Each row comes from the steps of one walk. Every step used is in the known rows, and no mark comes twice. Write the walk behind each row, first mark first.
In the rows, zero is written as 128.
Known rows:
K-U-A-E: [137  89 180 141 171 123 122 151 109 101  95 123 158 158 156 114 137 111
 131  92 136 141 178 142 166  89 136 114 128 145 129 217  89 115 138  88]
W-E-A: [120 100 165 118 136 136 137 139 146  78 126 152 149 144 172 173 130 153
 121 155 164 100 157 180 128 148 147 129  98 168  97 134 131  85 133 129]
X-U: [103 104 147 127 140 136 161 113 154 121 116 138 136 119 142 139 122  84
 120 115 122 124 165 115 133 135 141 119 142 120 127 123 150  98 126 127]
J-U-W-E: [101 108 156  97 101 110 139 146 135  99 108 155 154 186 171 161 102 123
 114 167 127  91 161 180 156  76 131 135 146 143 109 136 109 114 150 140]
H-U-A-E: [123 106 149 138 146 108 139 157 122  82  80 144 158 175 145 142 181 131
 135  88 126 136 161 173 143 110 115 134 123 136 117 197 110 115 150  94]
H-U: [112 134 119 125 126 136 145 126 142  95 118 148 133 136 147 124 149 124
 129 113 125 131 141 154 126 118 111 124 121 108 115 136 152 135 152 109]
A-E-U-K: [109 105 117 145 176  83  79 143 122  78 146 176 129 132 171  80 169  75
 101 140 152 105 157 141 133 124 155  84 102 138 120 178 123  75 181 133]
R-U: [ 98 136 138 126 148 133 147 132 169 114 118 134 141 113 145  99 108 134
 136 108 101 125 157 120 145 116 136 151 156 107 102 107 122 113 145 122]
W-U-E: [133 101 128 134 150 121 144 136 147 111  97 161 145 157 150 164 147  79
 137  87 124 117 148 160 140 128 116 133 145  93 141 141 154 100 132 115]
Z-U-A-E: [141  86 167 145 154  92 159 142 113 111 109 118 166 175 116 147 167 125
  90 111 136 131 166 164 125 132 156 110 126 153 131 170 101 103 117 110]
K-U-A-E-W: [129  99 184 138 187 121 164 143 126 108 103 128 173 172 170 139 146 103
 130 113 133 140 197 133 182  90 143 128 111 161 146 231 105 126 161 107]
U-W: [114 137 144 106  97 140 149 147 118 127 124 140 133 157 117 153 130 138
 110 131 138 132 146 132 151  88 151 143 149 122 145 120 119 141 143 139]
K-U: [127 115 152 121 152 152 131 117 126 116 127 132 136 119 160 104 109  96
 126 116 133 136 160 125 147 100 136 107 121 119 129 153 137 134 133 104]
Z-U-W-E: [111 104 137  93  91 123 196 149 119  92 144 148 151 172 131 181 132 130
  65 163 143 100 181 175 121 111 174 113 127 130 120 111 132  98 146 124]
H-U-W-E: [ 91 128 117  88  85 139 171 159 134  58 118 167 144 167 158 172 144 136
 111 149 136 107 175 182 143  84 134 135 124 115 103 134 140 115 176 104]
Z-U-D: [131 121 133 127 114 151 150 119 120 137 127 105 140 140 119 146 141 119
  81 126 130 120 121 117 110 131 155 129 131 137 169  94 128 116 138 120]
E-W-U: [ 95 129 134 120 173 141 196 124 158 112 117 143 160 146 156 166 150  95
 120 131 118 117 174 135 152 117 135 129 128 108 138 151 169 108 149 131]
E-U-R: [120 140 102 148 186 126 133 113 148  96 133 155 145 110 139 129 124  72
 131 141 144 137 159 127 148 133 146 115 130  99 123 114 141 109 143 100]
L-U-J: [ 94 155 144 137 167 109 140  92 117 136 168 161 140  92 150  55 170  98
 109 181 134 116 161 127 137 118 141 138 120 139 157  99 147  87 100 106]
A-E-W-U-L: [120 130 133 120 186 107 162 136 179 104  88 157 172 158 184 179 198  90
 112 109  99 104 192 153 165 107 128 132 135 165 158 188 129  74 140 131]
J-U: [121 115 152 130 144 106 115 112 144 134 107 134 141 151 165 111 106 110
 131 136 114 113 126 150 138 107 107 124 141 137 119 134 126 136 125 140]
R-U-W-E: [ 78 130 145  93 102 139 171 164 157  73 118 149 155 150 153 146 105 150
 121 140 113 102 190 148 160  83 156 163 159 114  92 110 111  93 172 116]
E-U: [118 131 134 137 157 125 140 118 144 116 145 146 123 120 142 101 135  95
 122 131 145 130 166 120 151 122 146 115 111 112 134 126 143  84 156 113]
L-U-R: [124 148 115 146 186 115 137  89 136  99 144 142 156 106 133 127 117  90
 129 159 145 129 143 120 128 124 130 127 143 146 129  98 136 124  98  98]
E-A-U: [127 103 201 152 183 148 146 117 135 109 117 146 168 140 133 137 144 137
 102 133 179 128 174 146 131 143 170 118 104 148 123 117 156  59 112 125]
K-U-X: [129 118 149 139 165 144 109  99 134  89 141 149 131 139 153 123 137 118
 145 119 119 138 150 159 146  99 148  95 145 104 134 161 156 144 128  96]
W-E-U: [110 110 120 125 142 116 141 132 144  80 148 149 133 127 165 129 127 103
 117 160 148 104 182 146 143 130 148 113 104 129 105 131 139  54 172  99]
U-A-E-W: [135 109 160 142 167  96 163 147 128 123 100 124 162 178 138 171 165 134
 132 124 128 132 161 133 163 116 132 154 119 167 148 203 100 119 154 132]
Z-U: [129 115 131 129 136 118 170 115 129 129 141 126 136 134 120 132 135 115
  84 135 137 127 151 145 104 142 154 102 125 126 131 110 147 120 119 130]
K-U-Z: [135 122 154 115 156 133 121  94 130 102 128 163 130 141 148 110 109  81
 128 138 132 147 207 155 170 107 147 114 101 104 136 161 114 141 156  98]
K-U-E: [157 100 142 144 147 131 122 123 128 121 114 156 137 147 169 124 109  73
 141  95 136 136 150 135 148 111 113 125 124 119 145 154 134 136 143 103]
R-U-A-E-W: [103 123 171 143 182 104 179 150 172 109  90 124 177 167 160 139 147 141
 146 106 102 128 196 126 185 106 143 174 149 154 122 181  96 106 165 123]
W-U-E-A: [133  89 177 133 174 134 152 130 166 104  90 177 159 166 180 185 146  95
 132  84 158 115 161 185 144 143 131 137 131 117 136 140 162  85 123 131]
A-E: [136 102 134 132 134  99 100 144 121 109 113 142 153 134 138 129 145 129
 127 119 131 124 127 138 118 134 133 121 119 157 128 156 106 115 128 128]

Write each row's walk:
[106 147 140 118 148 112 138 109 169  98 115 163 134 139 138 106 112 117
 140 133  95 138 197 149 168 123 149 161 141  92 108 114 103 123 167 116] : R-U-Z
[108  95 204  86 138 170 160 146 136  67 122 164 162 167 194 167 105 128
 100 148 179 111 206 185 166  83 174 116 108 146 120 151 132 100 154 110] : K-U-W-E-A
[127 163 110 122 128 124 137 127 162 106 104 151 128 141 165 136 180 114
 123  97 101 124 159 163 144 103  98 138 141 139 132 140 132 108 135 101] : H-U-L
[137 143 147 133 144  93 103 111 174 144  92 136 138 154 183 124 139 104
 124 122  89 108 150 154 165  91  97 134 163 166 137 139  98 108 110 138] : J-U-L
[107 119 132  95  86 132 151 158 120  89 130 146 140 163 136 178 124 143
 110 157 140 103 160 158 141  93 151 140 133 134 116 127 116 111 156 122] : U-W-E
[122  97 159 148 198 141 149 128 145  47 114 165 197 133 148 189 134 119
 115 172 179 105 187 178 122 156 169 116 107 152  81 119 142  51 112 100] : W-E-A-U-R
[110  92 183  94 117 140 199 145 141  81 138 162 165 180 157 197 133 146
  60 163 180  97 192 203 131 125 194 115 114 157 119 108 141  87 136 139] : Z-U-W-E-A
[127 123 151 119 127 181 111 123 118 123 116 112 136 125 155 116 114 109
 122 108 133 128 131 102 152  87 140 133 131 129 166 137 119 130 153  95] : K-U-D
[ 96 146 134 102  97 145 171 145 134  95 113 161 139 163 139 148 148 129
 110 115 131 134 158 160 147  78 134 140 137  98 134 123 146 144 162 117] : H-U-W
[101 137 167 145 151 130 166 143 160 123  98 110 144 148 130 113 120 146
 145  93 102 132 176 127 170 100 135 162 177 108 101 139  98 110 141 109] : R-U-A
[ 88 118 121 128 163 127 123 138 129  93 133 155 130 134 159 116 163  78
 105 132 130  98 150 154 129 113 137  88 140  88 108 162 150 100 146 132] : W-U-K
[ 85 147 157 106 117 146 166 149 160 111 112 143 145 146 134 122 106 143
 119 109 114 124 173 123 171  76 160 163 173  94 120 101 116 130 156 128] : R-U-W
[129 139 140 148 165 105 121  80 141  90 168 143 132 138 138 119 149 134
 136 149 128 131 139 154 130 112 143 120 155 143 147 113 166 111 104 102] : L-U-X
[155 128 122 148 141 103 163 122 151 138 122 155 139 167 151 174 136  96
 143 124 124 130 138 128 150 135 109 165 118 142 164 149 143 141 161 144] : U-E-W
[ 74 120 191  91 126 153 177 157 181  65 113 168 165 160 183 166 108 172
 112 135 143  97 206 178 167  98 177 163 144 136  92 107 119  85 162 131] : R-U-W-E-A
[143 121 107 141 119 114 144 132 141 103 106 172 134 162 159 149 150  94
 141  89 123 132 134 167 126 129  91 147 125 108 134 137 157 135 153 108] : H-U-E
[100  96 207  92 123 122 145 137 155  90 101 171 163 196 202 181 105 138
 107 164 156  90 176 210 162  89 147 139 131 172 109 131 119 103 143 154] : J-U-W-E-A
[131 127 131 146 140 115 137 137 175 120 106 157 142 141 156 119 108 111
 152  83 101 122 148 134 147 126 119 172 163 107 123 112 122 116 149 119] : R-U-E
[138 114 182 137 171 134 141 127 168  81 110 154 168 150 170 172 173 140
  95 147 157  95 212 179 142 129 155 127 110 189 107 134 127   4 116 108] : W-E-A-U-L
[ 99 134 151 129 166 148 129 113 113 131 140 159 139  89 172  55 153  80
 122 146 118 131 173 132 156 104 149 116 113 101 142 148 135 120 121 100] : K-U-J
[110 106 140 134 191 106 145 119 160  64 116 171 172 169 162 187 192 120
 134 124 102 116 163 179 142 121 151 113 141 121 148 192 174 109 143 127] : A-E-W-U-X
[ 79 131 123 128 187 128 162 129 146  97 140 161 141 151 177 139 166  72
 102 151 123  95 163 141 149 111 137 103 128 107 125 174 169 114 171 151] : E-W-U-K
[118 108 148 141 150 113 161 147 133  85 129 126 135 159 147 142 142 110
 127 143 149 118 199 156 171 117 140 130 119 133 102 166 116  46 169  85] : W-E-U-A
[ 82 154 117 129 140 129 151 125 126 113 132 180 134 106 159  80 189 103
 120 141 109 128 152 161 134 123 126 137 110  94 130 127 157 123 136 103] : H-U-J
[122 134 169 145 165 107 159 109 119 128 135 108 138 156 121 113 138 124
 122 134 148 133 169 122 156  99 124 142 145 158 143 135 120  90 113  93] : L-U-A
[129 113 178 141 165 125 145 133 194 109  95 172 156 149 180 141 110 129
 149  82 135 120 161 160 154 139 136 175 147 131 119 109 133 105 144 132] : R-U-E-A
[100 128 104 133 188 146 149 124 146  87 100 151 167 116 136 168 134  82
 137 119 122 121 150 151 131 127 134 113 153  83 110 130 148 122 108 106] : W-U-R
[129 114 135 129 157 100 146 137 139 113 115 144 158 147 156 154 151 127
 127 141 127 123 144 125 139 132 138 139 102 169 149 171 127 122 151 147] : A-E-W
[158 103 148 167 153 113 134 130 123 123 112 154 155 157 117 137 145  98
 123 112 141 133 155 131 124 134 131 137 123 125 143 124 145  76 129 108] : A-U-E
[125 119 174 148 192  82 177 117 132 113 127 127 170 174 151 135 162 118
 119 147 147 131 185 125 165 101 134 153 122 201 162 179 117  89 139 113] : L-U-A-E-W
[106  90 181 141 180 107 196 131 153 113  93 133 170 170 153 176 161  95
 126 114 123 131 205 122 172 124 151 138 131 162 145 198 122  89 149 127] : X-U-A-E-W
[126 127 120 132 183 154 122 114 132  96 118 144 157 107 156 130 100  77
 142 129 134 139 154 126 144 107 137 104 135 105 116 150 128 157 119  89] : K-U-R
[104 136 149 114 129 137 160 134 136 115 136 155 130 150 128 127 135 102
 103 131 155 133 179 127 172  84 167 130 131  99 152 114 140 100 172 121] : E-U-W
[108  89 165 138 170 112 144 162 124  92  77 130 169 173 137 157 175 113
 128  87 127 125 175 168 152 111 133 124 145 122 120 201 110  78 124 101] : W-U-A-E
[101 116 118 140 173 138 158 105 155 103 110 147 154 105 138 171 116  65
 134 124 116 128 160 125 133 145 143 116 160 106 118 119 144 122 110 114] : X-U-R
[133 115 153 166 169 122 122  99 127  91 139 148 149 146 105 135 172 139
 126 131 123 133 155 150 120 122 162 106 142 112 130 127 169  84 114 102] : A-U-X
[118 137 123 139 136 130 126 106 146  72 132 166 125 153 147 148 172 139
 146 108 106 136 128 185 124 116 123 115 145  99 122 143 177 147 144 100] : H-U-X
[130 138 113 126 145 108 131 128 171  85 135 150 126 135 180 140 158  96
 113 147 123 100 202 153 164 113 133 127 118 158 120 141 117  29 157  96] : W-E-U-L
[109 105 154 119 114 137 164 152 111  79 125 149 164 164 116 167 140 138
  89 165 154 107 198 150 142  93 171 128 123 127 109 119 129  53 150 107] : A-U-W-E
[106 134 131 131 144 115 172 113 117 142 154 155 143 104 132  84 173  98
  73 163 121 119 162 149 116 144 169 116 114 111 144 105 145 110 104 121] : Z-U-J
